Each row was made from one small tree. Brackets hold a mark, then the marks that hang from it, in the order of their numbers. Every link used is in the known rows. Write each row's tree.
Known rows
{q769 {q762 q282 q332} q889}: [ 0.23 -0.26  0.31 -0.35 -0.30 -0.04 -3.64  0.13  0.10  1.20 -0.32  0.51
 -0.07  0.11  0.08  0.03  1.37 -0.54 -0.06  1.09 -0.06  0.42]
{q762 {q282 q872} q332 q769}: [ 0.22  1.46 -0.50  0.26 -0.73  0.75 -5.05 -0.38 -0.48  0.66  0.31  0.42
 -0.11  0.07  0.76  0.67  0.18 -0.49 -0.05  0.15 -0.83 -0.01]
{q762 {q282 {q872 q491}} q332 {q769 q889}}: [ 0.35  1.33 -0.76 -0.04 -0.73  0.49 -5.12 -0.63 -0.43  1.30  0.18  0.45
 -0.29  0.07  0.38  0.58  0.87 -0.70 -0.48  0.72 -0.89  0.26]
{q889 q332 q420}: [ 0.21  0.11  0.80 -0.60  0.09 -0.23  0.50 -0.92 -0.58  0.03 -0.12 -0.24
 -0.02 -0.28 -0.80 -1.68  0.14 -0.36  0.27  0.34  0.01 -0.48]
{q762 {q282 q19 q872}}: [ 0.36  0.20 -0.58 -0.15 -0.09  0.29 -2.11 -1.21 -0.67  0.81  0.07  0.12
 -0.13 -0.48  0.58  1.18 -0.02  0.07  0.48 -0.17  0.08 -0.14]
{q762 {q282 q19 {q872 q491}} q332 {q769 {q889 q420}}}: [ 0.53  1.19 -0.64 -0.31 -0.88  0.52 -4.97 -1.74 -0.56  1.57  0.14  0.18
 -0.15  0.14 -0.10  0.72  1.03 -0.44 -0.04  0.90 -0.52 -0.01]
{q91 q19}: [ 0.18 -0.03 -0.09 -0.25  0.33  0.10 -1.03 -0.29  0.11 -0.12 -0.05 -0.33
  0.03 -0.10  0.00 -0.08  0.43 -0.51 -0.60 -0.03  0.64 -0.27]
{q282 q19 {q762 q332 {q769 {q889 q420}}} {q872 q491}}: [ 0.46  0.68  0.27 -0.31 -0.72  0.33 -3.10 -3.57 -0.63  2.30 -0.33 -0.59
  0.53  0.18 -0.74  1.58  1.16 -0.32  0.65  0.63 -0.45 -0.08]
{q889 q332 {q420 {q335 q491}}}: [ 0.31  0.81  0.91 -0.55  0.34 -0.14  0.50  0.82 -0.57  0.39 -0.23 -0.10
 -0.09  0.32 -0.43 -1.85  0.16 -0.58  0.47  0.71  0.41 -0.46]
{q420 q335 {q889 q332}}: [ 0.31  1.03  0.64  0.68  0.91 -0.10 -1.86  3.44 -0.38 -0.12 -0.26 -0.05
 -0.16  0.95 -0.77 -0.99  0.96 -0.55 -0.36 -0.25  0.17  0.06]
{q282 q19 {q762 {q769 q889}} {q872 q491}}: [ 0.40  0.54  0.15 -0.36 -0.49  0.22 -2.25 -3.31 -0.94  2.26 -0.22 -0.58
  0.52 -0.08 -0.53  1.84  0.94 -0.19  0.60  0.50 -0.34  0.02]
{q762 q282 q332 {q769 q889}}: [ 0.24  1.40 -0.50 -0.03 -0.72  0.78 -5.17  0.71 -0.19  0.63  0.30  0.60
 -0.22  0.30  0.32  0.10  0.79 -0.49 -0.52  0.72 -0.63  0.19]
{q282 q19 q872}: [ 0.26 -0.44 -0.39 -0.05 -0.28  0.08 -0.88 -2.59 -0.57  0.90 -0.14 -0.49
  0.33  0.00 -0.35  1.26  0.11  0.19  1.03 -0.12  0.24 -0.02]
{q500 q419 {q889 q332 {q420 q335}}}: [ 0.52 -0.04  0.67 -0.49  0.50 -0.27  0.02  0.18  1.01 -0.25 -0.38 -0.27
 -0.46 -0.15 -0.76 -0.86 -0.71 -0.24  0.46 -0.67 -0.20 -0.26]
{q500 q419 {q889 q332 {q420 {q335 q491}}}}: [ 0.57  0.00  0.63 -0.50  0.56 -0.22  0.27  0.18  1.01 -0.01 -0.38 -0.16
 -0.59 -0.13 -0.64 -0.90 -0.68 -0.27  0.60 -0.42 -0.04 -0.24]
{q762 {q282 q872} q332 {q769 {q889 q420}}}: [ 0.29  1.24 -0.55 -0.34 -0.85  0.70 -4.31 -1.10 -0.45  0.98  0.17  0.38
 -0.14  0.05  0.13  0.22  1.06 -0.71  0.16  0.83 -0.86  0.12]
{q769 q762 {q889 q332 {q420 {q335 q491}}}}: [ 0.26 -0.16  1.16 -0.91  0.07 -0.45 -0.80  0.13 -0.42  1.30 -0.54  0.08
  0.11  0.33 -0.75 -1.41  1.46 -0.81  0.54  1.65  0.40  0.19]
{q500 q419 {q889 q332 q420}}: [ 0.51 -0.50  0.56 -0.53  0.38 -0.27  0.25 -1.05  1.00 -0.25 -0.32 -0.28
 -0.54 -0.54 -0.87 -0.79 -0.65 -0.12  0.47 -0.67 -0.31 -0.23]
{q335 q491}: [ 0.20  0.18 -0.10  0.02  0.20  0.17  0.76  0.01  0.05  0.74 -0.03  0.29
 -0.35  0.09  0.34 -0.14  0.17 -0.10  0.46  0.79  0.49  0.08]
{q769 {q889 q420}}: [ 0.10 -0.30 -0.07 -0.84 -0.15 -0.05  1.08 -0.99  0.04  0.44 -0.20 -0.07
 -0.05 -0.04 -0.90 -0.65  1.24 -0.31  0.28  0.96 -0.03  0.19]
{q420 {q335 q491}}: [ 0.14  1.04  0.15  0.08  0.37  0.11  0.02  2.50  0.03  0.53 -0.16  0.20
 -0.12  0.86  0.51 -0.27 -0.02 -0.30  0.28  0.54  0.56  0.01]
{q500 q889}: [ 0.42 -0.21 -0.11 -0.31 -0.13 -0.03 -0.09 -0.33  0.87 -0.21 -0.10 -0.01
 -0.28 -0.29 -0.68  0.64  0.50  0.06  0.09 -0.03 -0.36  0.15]
{q769 {q762 {q282 {q872 q491}} q332} q889}: [ 0.31 -0.29  0.11 -0.34 -0.32 -0.24 -3.60 -0.85 -0.08  1.66 -0.41  0.41
 -0.13 -0.06  0.14  0.37  1.44 -0.68 -0.03  1.09 -0.24  0.47]

Which tree is each row?
[ 0.05  0.89 -0.21  0.08 -0.82  0.54 -3.68  0.10  0.09  0.44  0.10  0.13
  0.11  0.76 -0.49 -0.23  0.88 -0.43 -0.29  0.81 -0.54  0.29] -> {q762 q332 {q769 q889}}
[ 0.42  0.81  0.28  0.11 -0.65  0.36 -3.63 -3.08 -0.66  2.09 -0.24 -0.57
  0.57  0.18 -0.29  1.89  0.59 -0.15  0.50  0.17 -0.43 -0.17] -> {q282 q19 {q762 q332 q769} {q872 q491}}
[ 0.38 -0.53  0.12 -0.61 -0.18 -0.33 -2.65 -1.34 -0.48  1.81 -0.35  0.23
  0.00 -0.27 -0.01  0.74  1.35 -0.39  0.24  1.10  0.14  0.39] -> {q769 {q762 {q282 q19 {q872 q491}}} q889}
[ 0.54  0.48 -0.64  0.25 -0.33  0.24 -4.16 -1.14 -0.19  1.19 -0.04  0.18
 -0.28 -0.09  0.55  1.11  0.08 -0.10 -0.08 -0.12 -0.12 -0.14] -> {q762 {q282 q19 {q872 q491}} q332}
[ 0.15  0.71  0.46 -0.51  0.17 -0.01  1.66  0.66  0.02  0.38 -0.16 -0.01
 -0.08  0.43 -0.09 -0.78  0.39 -0.31  0.59  0.75  0.34 -0.32] -> {q889 {q420 {q335 q491}}}
[ 0.30 -0.37  0.39 -0.77 -0.42 -0.14 -2.41 -1.55 -0.08  1.45 -0.43  0.31
 -0.02 -0.12 -0.21 -0.08  1.70 -0.73  0.55  1.29 -0.25  0.25] -> {q769 {q762 {q282 q872} q332} {q889 q420}}
[ 0.21 -0.09  0.85 -0.63 -0.25 -0.23 -1.40  0.15  0.31  1.33 -0.58  0.18
  0.13  0.72 -0.55 -0.73  1.69 -0.72  0.51  1.69  0.24  0.27] -> {q769 {q762 q332} {q889 {q420 {q335 q491}}}}
[ 0.46  0.58  0.43 -0.58 -0.45  0.14 -2.06 -3.65 -1.13  2.28 -0.28 -0.66
  0.53 -0.16 -0.81  1.28  1.00 -0.32  0.69  0.62 -0.32 -0.12] -> {q282 q19 {q762 {q769 {q889 q332 q420}}} {q872 q491}}
[ 0.28  1.13 -0.52 -0.12 -0.55  0.60 -3.71 -1.12 -1.06  0.89  0.39  0.18
  0.04 -0.22  0.58  1.23  0.06 -0.06  0.33  0.16 -0.31 -0.11] -> {q762 {q282 q19 q872} q769}
[ 0.29 -0.15  0.44  0.07 -0.37 -0.02 -3.97 -0.88 -0.21  1.19 -0.24  0.23
  0.15  0.02  0.50  0.87  0.45 -0.21  0.44  0.34  0.05  0.00] -> {q769 {q762 {q282 q19 q872} q332}}
[ 0.11  0.13  0.03 -0.80 -0.03 -0.07  0.84  0.23  0.04  0.46 -0.27 -0.06
  0.01  0.36 -0.78 -0.72  1.16 -0.43  0.28  0.93  0.07  0.16] -> {q769 {q889 {q420 q335}}}
[ 0.45  1.41 -0.59  0.27 -0.78  0.57 -5.73 -1.05 -0.60  1.27  0.27  0.23
 -0.11  0.15  0.54  1.17  0.16 -0.23 -0.24  0.25 -0.51 -0.14] -> {q762 {q282 q19 {q872 q491}} q332 q769}
[ 0.05  0.77  0.04 -0.31 -0.44  0.27 -2.21 -0.02 -0.65  0.39  0.18  0.02
  0.11  0.25 -0.60 -0.65  0.66 -0.43 -0.20  0.81 -0.37  0.22] -> {q762 {q769 {q889 q332}}}
[ 0.25  0.02  0.43  0.09 -0.24 -0.26 -3.51 -0.59 -0.11  1.21 -0.23  0.37
 -0.05 -0.12  0.73  0.60  0.44 -0.44 -0.05  0.40 -0.23  0.06] -> {q769 {q762 {q282 {q872 q491}} q332}}
[ 0.30  1.42 -0.25 -0.70 -0.37  0.43 -3.01 -0.35 -1.20  0.94  0.20  0.27
 -0.09 -0.20  0.12 -0.27  0.80 -0.79  0.22  0.80 -0.60  0.01] -> {q762 {q282 q872} {q769 {q889 q332 {q420 q335}}}}
[ 0.41  0.06  0.78 -1.00  0.08 -0.31 -1.80 -0.31 -0.79  1.68 -0.47  0.31
 -0.08 -0.11 -0.15 -0.89  1.47 -0.97  0.71  1.53  0.19  0.16] -> {q769 {q762 {q282 q872}} {q889 q332 {q420 {q335 q491}}}}
[ 0.07  0.91 -0.02 -0.20 -0.86  0.51 -2.86 -0.47  0.09  0.44  0.08  0.05
  0.09  0.68 -0.73 -0.51  1.04 -0.48 -0.09  0.99 -0.57  0.15] -> {q762 q332 {q769 {q889 q420}}}
[ 0.09  1.22  0.05 -0.17 -0.78  0.49 -3.05  0.39  0.08  0.45  0.03  0.06
  0.15  0.95 -0.61 -0.57  1.00 -0.56 -0.09  1.00 -0.49  0.11] -> {q762 q332 {q769 {q889 {q420 q335}}}}
[ 0.17 -0.05  0.46  0.08 -0.29 -0.09 -3.50 -0.54 -0.12  0.99 -0.23  0.37
  0.05 -0.09  0.70  0.57  0.45 -0.42  0.27  0.35 -0.20  0.07] -> {q769 {q762 {q282 q872} q332}}
[ 0.23  0.74  0.95 -0.54  0.25 -0.23  0.16  0.83 -0.59  0.03 -0.22 -0.25
  0.09  0.27 -0.60 -1.79  0.08 -0.52  0.26  0.33  0.17 -0.51] -> {q889 q332 {q420 q335}}
[ 0.16  1.20 -0.48 -0.40 -0.42  0.57 -3.14  0.52 -0.64  0.57  0.41  0.55
 -0.25 -0.14  0.37  0.19  0.70 -0.37 -0.38  0.73 -0.48  0.18] -> {q762 q282 {q769 q889}}
[ 0.43  0.68  0.14 -0.12 -0.70  0.37 -3.64 -3.18 -0.64  2.30 -0.32 -0.54
  0.55  0.23 -0.59  1.78  1.01 -0.29  0.51  0.51 -0.43  0.03] -> {q282 q19 {q762 q332 {q769 q889}} {q872 q491}}
[ 0.21 -0.67  1.09 -0.95 -0.12 -0.52 -0.82 -1.10 -0.43  1.04 -0.47 -0.03
  0.17 -0.09 -0.99 -1.29  1.44 -0.66  0.39  1.39  0.11  0.18] -> {q769 q762 {q889 q332 q420}}
[ 0.09  0.75  0.39 -0.33 -0.66  0.57 -2.12 -2.66 -0.47  1.46 -0.25 -0.32
  0.55  0.07 -0.40  0.87  1.18 -0.69  0.93  0.51 -0.92  0.10] -> {q282 {q762 q332 {q769 {q889 q420}}} q872}
[ 0.26  1.57 -0.01 -0.67 -0.30  0.46 -3.05  0.88 -0.92  0.59  0.31  0.42
 -0.20 -0.02  0.08 -0.69  0.75 -0.62 -0.25  0.88 -0.41 -0.07] -> {q762 q282 {q769 {q889 q332 {q420 q335}}}}
[ 0.17  0.07  0.63  0.10 -0.23 -0.05 -3.53  0.35  0.07  0.75 -0.19  0.47
 -0.02  0.02  0.68  0.27  0.38 -0.31 -0.07  0.40 -0.07  0.01] -> {q769 {q762 q282 q332}}
[ 0.29 -0.31  0.63 -0.64  0.03 -0.27 -3.03  0.09 -0.62  1.16 -0.29  0.42
 -0.09 -0.29 -0.10 -0.66  1.16 -0.65 -0.04  1.08  0.09  0.32] -> {q769 {q762 q282} {q889 q332}}
[ 0.56  0.30  0.57 -0.70  0.04 -0.19 -0.02  0.19  0.47 -0.18 -0.23 -0.16
 -0.22 -0.08 -1.12 -0.61  0.55 -0.31  0.27  0.21 -0.25 -0.20] -> {q500 {q889 q332 {q420 q335}}}
